What can hang from each mark
W: G R
E: H
G: A C W
Q: B
R: C H W
H: R
N: W
C: G N
B: C
A: E

Every row comes from one small tree of marks. The marks that hang from a mark follow it in brackets, in alphabetical order. Every link used is in the known rows. Which tree was each row made from?
Known rows
R(H W(G)): 17	-1	34	4	6	-23	27	8	-10	20	16	-3	14	1	29	8	-5	-19	-2	37	-10	17	1	-18
G(A C(N) W(R)): 9	3	10	3	-14	-3	10	10	16	14	-9	-15	-21	28	-22	-13	-33	-19	33	-15	31	22	-4	-8
N(W(G R(C H))): 0	0	-2	-2	8	7	53	-11	11	-12	18	-5	-12	3	13	5	15	-23	-9	10	-25	0	-8	-33
A(E(H)): 2	20	17	-12	12	18	13	0	14	35	12	4	-15	2	5	-25	-4	18	-17	8	-4	-5	21	-26
N(W(G(C) R)): -5	1	13	-5	-1	-1	36	-17	14	4	6	-5	-27	12	2	-11	15	-18	36	0	4	3	-1	-21
R(C(G) W): -19	9	-21	6	-11	-7	15	-18	-8	11	-5	-19	2	11	8	3	-9	-8	22	6	-20	6	7	12
R(W(G(A(E) C))): 16	23	36	3	-1	-30	15	4	-6	49	2	-2	-29	1	-2	-14	-24	-29	20	33	22	7	1	17
Q(B(C(N))): 9	16	14	-17	-5	17	29	14	15	13	10	2	-5	-5	17	14	-25	22	19	-12	4	24	24	-23
H(R(C)): -14	2	-20	0	9	3	6	-16	23	4	20	-22	18	-1	1	-9	25	9	11	-1	-31	-9	10	-18
E(H(R)): -11	3	0	-5	13	6	9	-1	9	19	25	-13	9	13	18	-14	28	24	6	-4	-17	-17	-2	-31
Q(B(C(G(W)))): 3	5	-4	-7	-14	26	23	3	23	34	-1	2	8	31	21	-13	-19	18	27	-28	7	26	12	-1
E(H): -1	13	9	-12	7	10	11	-2	3	20	14	-7	-3	5	10	-10	4	23	3	-1	-11	-3	21	-28
A(E): 6	13	21	-11	6	9	10	-9	27	30	11	7	-1	-4	-9	-19	-8	7	-11	10	-1	5	32	-20
C(G(A W) N): 6	-3	19	-1	-18	-16	26	4	-1	29	-10	1	-4	28	-22	-6	-42	-21	14	-6	24	8	-3	14
A(E(H(R(C(N))))): -19	13	-10	2	14	11	23	6	17	18	8	-15	-17	3	3	-21	2	9	-15	16	-16	-17	-6	-23
N(W): 1	9	6	-13	1	10	31	-22	6	3	22	3	0	-11	-3	-2	3	-6	4	0	-14	-4	21	-30
W(G): 8	0	35	-13	5	-12	23	-7	9	24	9	2	5	6	0	-3	6	1	15	18	-2	3	20	-10
C(G(A) N(W(R))): -9	5	12	-8	-19	-9	49	-10	-5	-2	4	11	-34	19	-20	18	-24	-23	13	-21	13	-11	-21	-5
R(C W(G)): 0	12	3	4	-1	-15	23	-5	-12	11	3	-19	-1	4	11	3	-1	-11	19	28	-17	5	4	7
E(H(R(W))): -10	8	-5	6	6	-2	7	4	-12	15	24	-19	8	15	31	-8	18	12	11	4	-19	-13	-19	-25
R(C(G) H): -10	-4	-13	2	2	-5	23	-15	17	13	6	-10	13	-1	9	1	0	-8	-4	8	-26	11	22	-10
R(H W(G(C))): 12	0	25	9	4	-28	18	5	-4	27	6	-14	6	-4	29	-3	-3	-29	22	38	-3	25	8	-13
N(W(R)): -4	6	1	-11	-2	21	31	-20	14	-11	20	2	-12	9	-2	-1	9	-1	7	-18	-12	-4	3	-38
Q(B(C)): 11	17	7	-17	0	23	19	3	21	20	20	1	3	-2	23	6	-8	30	19	-20	-6	20	29	-23
B(C): -2	14	7	-17	0	16	17	0	16	20	19	6	13	3	4	7	-14	12	11	-13	-7	19	29	-22
G(A C W): 15	7	7	0	-7	-5	0	-2	13	32	2	-14	-2	11	-17	-25	-21	-15	28	-6	19	18	19	1
B(C(G(W) N)): -10	-1	5	-6	-17	12	30	11	14	26	-12	7	10	36	-6	-3	-44	-8	18	-15	16	29	6	0

Write each row's tree
11	23	21	-6	3	-8	3	-6	21	42	9	0	-22	-11	-19	-21	-21	-10	10	7	16	8	30	-2 | G(A(E) C)
0	12	7	-6	-10	-5	34	-7	2	-6	7	-6	-40	-1	-19	5	-21	-29	29	-12	17	2	-5	-20 | G(A C(N(W(R))))
-17	9	-11	4	4	-11	18	-15	19	35	12	-5	-10	10	-16	-13	2	-6	-4	0	-6	-21	-9	16 | H(R(C(G(A(E)))))
-1	0	22	-11	1	5	45	-16	6	-1	15	7	-18	16	1	1	14	-10	13	-1	-3	-7	-9	-25 | N(W(G R))
3	11	11	-6	0	-9	25	-4	7	10	10	-8	-25	18	-13	7	4	-3	14	-4	0	-8	-7	5 | W(G(A) R(C))
-15	-3	-8	-4	-15	28	20	3	26	20	-4	8	7	56	2	-8	-18	6	20	-42	8	24	-5	-8 | B(C(G(W(R))))
-8	12	2	-16	-15	17	57	-5	5	8	5	12	-19	0	18	16	-26	-1	23	-18	3	13	4	-13 | Q(B(C(G N(W))))
19	1	33	-8	6	-11	55	0	-3	6	30	14	-20	6	5	14	2	-29	-12	4	1	-6	-21	-27 | N(W(G(A) R(H)))
9	22	36	-9	10	-14	21	7	3	58	4	0	-43	2	-3	-25	-10	-7	10	22	23	-7	8	5 | W(G(A(E(H)) C))
14	6	14	0	-11	-12	9	8	8	26	-8	-14	-9	10	-22	-16	-39	-24	30	2	26	21	14	0 | G(A C(N) W)
19	-1	5	9	-2	2	7	9	24	20	8	-13	-4	22	1	-20	-15	-20	11	-13	13	27	1	-23 | G(A C W(R(H)))
4	-1	7	1	-9	0	7	2	20	18	-14	-19	2	11	-11	-27	-27	-16	32	7	15	30	24	-13 | G(C(N) W)
9	10	25	-10	0	-23	38	-15	-8	24	13	-2	-27	-10	-10	-3	-4	-34	31	13	13	-5	7	0 | N(W(G(A C)))
4	9	-14	8	4	-3	15	-1	-3	2	16	-21	15	-12	23	6	-10	-13	-8	22	-34	17	14	-22 | R(C H W)
-17	10	-23	-4	-11	4	42	-27	1	-3	9	-3	-32	15	-16	9	-3	-17	12	-27	-8	-17	-14	2 | N(W(R(C(G(A)))))
9	-12	5	11	-4	6	14	14	30	5	-8	-17	1	22	5	-18	-20	-20	14	0	10	38	5	-38 | G(C(N) W(R(H)))
14	4	11	-4	-7	10	8	3	13	15	10	-4	-5	35	-16	-12	-15	-1	8	-26	14	6	-5	-12 | G(A W(R))
-7	3	4	-5	3	2	25	-10	19	4	3	-14	-13	20	-3	-1	15	5	16	2	-12	1	4	-9 | W(G R(C))
0	-6	17	3	5	-9	40	10	16	-5	1	-9	-9	9	8	12	-4	-14	-4	20	-10	14	-4	-24 | W(G R(C(N) H))
2	-2	36	-6	-1	-25	23	1	11	23	-10	-10	-11	-1	-8	-6	-10	-16	39	28	16	18	21	-5 | W(G(C(N)))
-11	12	2	-15	-8	27	48	3	9	-14	14	13	-18	11	-1	19	-23	-7	9	-25	1	11	-3	-40 | B(C(N(W(R))))
-12	-5	-25	10	-5	-9	14	-10	11	25	6	-19	9	31	-11	-18	1	-13	16	-14	-5	-12	-18	20 | H(R(C(G(A W))))
-8	13	8	-16	-9	-3	24	-2	1	35	13	14	-3	15	-7	16	-28	1	15	-23	10	9	10	10 | B(C(G(A)))
-5	11	2	-14	-9	16	25	-4	20	28	6	6	0	11	23	6	-9	27	27	-24	-2	19	20	-4 | Q(B(C(G)))
12	-1	33	10	0	-34	28	16	-10	18	-4	-13	-2	-6	23	6	-21	-37	22	46	7	30	1	-13 | R(H W(G(C(N))))
15	-10	6	4	3	18	13	6	29	7	12	-5	18	29	10	-15	-3	-3	-11	-11	-5	23	3	-42 | G(W(R(H)))
-4	-11	-12	10	-5	0	31	3	15	10	-14	-13	13	17	2	-9	-29	-24	-4	13	-9	23	8	-7 | R(C(G(W) N) H)
-17	-9	-10	5	-5	-1	33	-2	21	-5	-6	-8	-4	16	5	11	-11	-10	-1	-2	-14	15	-3	-18 | W(R(C(G N) H))
4	8	-6	10	1	-10	25	9	-8	-5	6	-22	8	-14	18	15	-26	-22	-7	32	-25	22	8	-22 | R(C(N) H W)
-1	1	-13	2	8	15	18	-5	27	-7	15	-14	4	4	10	2	8	4	-11	-5	-29	13	14	-37 | W(R(C H))
-5	1	-9	3	-17	-10	27	-1	1	19	-15	-13	-9	23	-25	-6	-41	-23	13	-4	11	6	-1	23 | R(C(G(A W) N))
-14	-5	-15	5	-14	2	24	-6	14	12	-23	-17	3	24	-14	-15	-28	-15	16	1	-1	15	9	9 | R(C(G(W) N))
0	6	11	-8	-19	0	33	17	1	33	-7	11	-2	32	-16	6	-56	-17	15	-20	28	19	-4	14 | B(C(G(A W) N))
-33	-4	-27	2	-6	-5	46	-23	5	-8	4	-11	-4	4	-4	2	7	-22	16	1	-21	-17	-14	-5 | H(R(C(G N(W))))
23	16	22	-6	0	8	11	3	18	44	9	8	-8	14	-22	-30	-33	-10	-15	2	18	5	14	-3 | G(A(E) W)
-10	14	-13	-8	-3	9	41	-18	1	-15	7	-10	-13	-18	-11	5	-15	-20	5	10	-20	-1	17	-22 | R(C(N(W)))
